What can hang from each mark:
fefolu: dudenad
vitega: dagig kizav
dasiv: dagig
bobe: dudenad
toroli: dagig
dudenad: dagig
dagig: dasiv dudenad toroli vitega
kizav: vitega

Known rows, with every way that one mark hangs from another:
[vitega [dagig dudenad toroli]]: [-13  16  16 -10  -1  -5   5  -4   2 -12 -11   0 -16 -19  -5 -13 -14  -4]
[dudenad [dagig dasiv toroli]]: [ -4  10  19   0 -13   0  -1   5  11 -17 -18  10  -3 -22  -9  18 -14 -11]
[fefolu [dudenad [dagig vitega]]]: [  8   6   1  -3 -12  -5   4   0  14  -6 -12 -16  -7 -12 -12  -4 -13   6]
[fefolu dudenad]: [  9  13   2  -8  -1 -11   1  -7   6  -4 -17 -20 -14  -8 -21 -18  -9  -2]
[toroli [dagig dasiv dudenad]]: [-10  18  24 -16  -2 -10  -4  -1 -10 -16 -12  -5   3 -17  -3 -13 -17 -10]
[toroli [dagig dasiv dudenad [vitega kizav]]]: [ -9  24  10 -15 -10  -7   1   0 -16 -19  -6  -8  14 -19   0 -11 -21   1]
[fefolu [dudenad [dagig toroli [vitega kizav]]]]: [  4  11  -6  -5 -15  -5   8   0   5  -7 -12 -16  -4 -13 -13   5 -14   5]
[dagig dasiv dudenad toroli [vitega kizav]]: [  1  37  -6 -12 -17  -1  10  -4 -32 -13   5   1  21 -32  -8   4 -17  -9]
[dagig dudenad toroli [vitega kizav]]: [ -6  36 -11 -10 -20  -4  15  -3 -20 -11   1 -12   9 -21  -6  -4  -7  -8]
[toroli [dagig dasiv]]: [ -7  14  20 -13  -2 -10  -8   3   0 -21 -24  -1   1 -13  -5 -10 -22  -5]
[toroli [dagig dasiv vitega]]: [ -1  14   9 -15  -8  -9  -6   6  -2 -24 -18   3  10 -17   3  -8 -27   1]
[fefolu [dudenad [dagig dasiv toroli vitega]]]: [ 10   8  -2  -7 -13  -3   3   1   2  -9 -11  -5   1 -18 -11   8 -19   1]
[dagig dasiv toroli [vitega kizav]]: [  5  30 -11  -8 -17  -2   3   1 -19 -21 -11   7  17 -26 -10  10 -23  -4]
[vitega dagig]: [ -8   7  19  -3   2  -6  -2  -2  19 -16 -21   0 -21 -12  -9 -20 -17   4]
[bobe [dudenad [dagig dasiv [vitega kizav]]]]: [ -1   5  10  11 -19  -2  13   8   5 -18 -15 -14   8 -23  -1   1  -9   2]
[kizav [vitega [dagig dasiv]]]: [  3  12  20   1  -9 -16  -1   5   8  -8 -27   8 -15 -20 -17 -16 -22   8]
[dasiv dagig]: [  0  20  15   1  -6  -7  11   5  13 -23 -30  -7 -18 -11 -14 -24  -8  -1]
[dudenad [dagig toroli]]: [ -8   9  16   2 -16  -2   4   6  20 -15 -21   1 -11 -15  -8  12  -8 -10]
[vitega dagig kizav]: [-18  16  13   3   0  -4   4  -7  10 -15 -17 -12 -15  -9 -17 -19 -15  12]

Rows:
[ -5  34  -3  -5 -17  -5  22   4 -10 -21 -14 -10  -2 -19  -7 -14  -9   0]  [dasiv [dagig dudenad toroli [vitega kizav]]]
[ -5  17  15  -3 -12 -17   6   4   2  -5 -23   2 -18 -19 -13 -14 -16   3]  [kizav [vitega [dagig dudenad toroli]]]
[ -5  19  14 -18  -9  -8  -2   3 -12 -18  -8  -2  12 -20   4 -12 -23  -2]  [toroli [dagig dasiv dudenad vitega]]
[  0  30  14 -13  -6  -5   2  -6 -23  -9  -6   5   4 -29 -12   1 -10 -23]  [dagig dasiv dudenad toroli]
[  7   8  -4  -6 -15  -5   5   1   8  -7 -13 -12  -6 -14 -11   5 -14   1]  [fefolu [dudenad [dagig toroli vitega]]]
[ -1  30   0  -8 -16  -5  19   7  -6 -21 -16  -4  -5 -21  -3 -14 -10  -3]  [dasiv [dagig dudenad toroli vitega]]
[-23  25  10  -5  -4  -3  11  -8  -8 -11  -8 -12 -11 -16 -13 -11 -12   3]  [vitega [dagig dudenad toroli] kizav]
[  0   5   6   5 -21  -3  12  10   3 -20 -18  -7   7 -26   4   8 -11  -4]  [bobe [dudenad [dagig dasiv toroli vitega]]]
[  1  14  16  -2 -10 -16   1   6   2  -9 -29  11 -14 -22 -15  -7 -24   5]  [kizav [vitega [dagig dasiv toroli]]]
[ -6  29  10  -6  -9  -7  17   3  -4 -18 -21  -7 -14 -17 -10 -16  -5 -10]  [dasiv [dagig dudenad toroli]]
[-18  25  13  -6  -2  -2   6 -10 -16 -13  -4  -3  -2 -23 -14  -5 -18   2]  [vitega [dagig dasiv dudenad toroli] kizav]
[ -2  32   0  -4 -17  -4  11  -5  -9  -9   4 -18   6 -17 -10 -19  -5  -1]  [dagig dudenad [vitega kizav]]
[  1  11   9   0 -20   2   1   8   9 -19 -13  13   6 -25  -3  19 -19  -5]  [dudenad [dagig dasiv toroli vitega]]
[  6   8   6  -6  -8  -5   2  -2   3  -6 -14  -8  -6 -16 -17   7 -15  -4]  [fefolu [dudenad [dagig dasiv toroli]]]
[ -9  14   2   4 -24   1   8   7  13 -18 -14  -2   0 -17  -5  14 -12   0]  [dudenad [dagig toroli [vitega kizav]]]
[-15  20  10  -3  -1  -3   2  -6  -7 -18 -16   1  -4 -20 -16  -2 -23   6]  [vitega [dagig dasiv toroli] kizav]
[ 11  26  10 -10 -11  -3   1  -3 -15 -11   4   3  15 -29  -6 -13 -15  -8]  [dagig dasiv dudenad vitega]
[  8  24  -1  -2 -12  -2  -1  -1  -6 -19  -8   1  15 -22 -14  -7 -20   3]  [dagig dasiv [vitega kizav]]
[-14  23   7 -14 -12  -9   6   1  -7 -17  -8 -17   6 -11   1 -17 -15   2]  [toroli [dagig dudenad [vitega kizav]]]
[  7  32  -1 -15 -16  -2   5   0 -26 -13   1   9  17 -33  -2   4 -17 -15]  [dagig dasiv dudenad toroli vitega]
[ 11  24  -7 -12 -15  -3  -1   5 -12 -21 -14  14  14 -29  -5   8 -24  -8]  [dagig dasiv toroli vitega]
[ -6  13  27  -7   4  -4  -2  -6   1 -11  -7   5  -9 -23  -9 -19 -18  -1]  [vitega [dagig dasiv dudenad]]
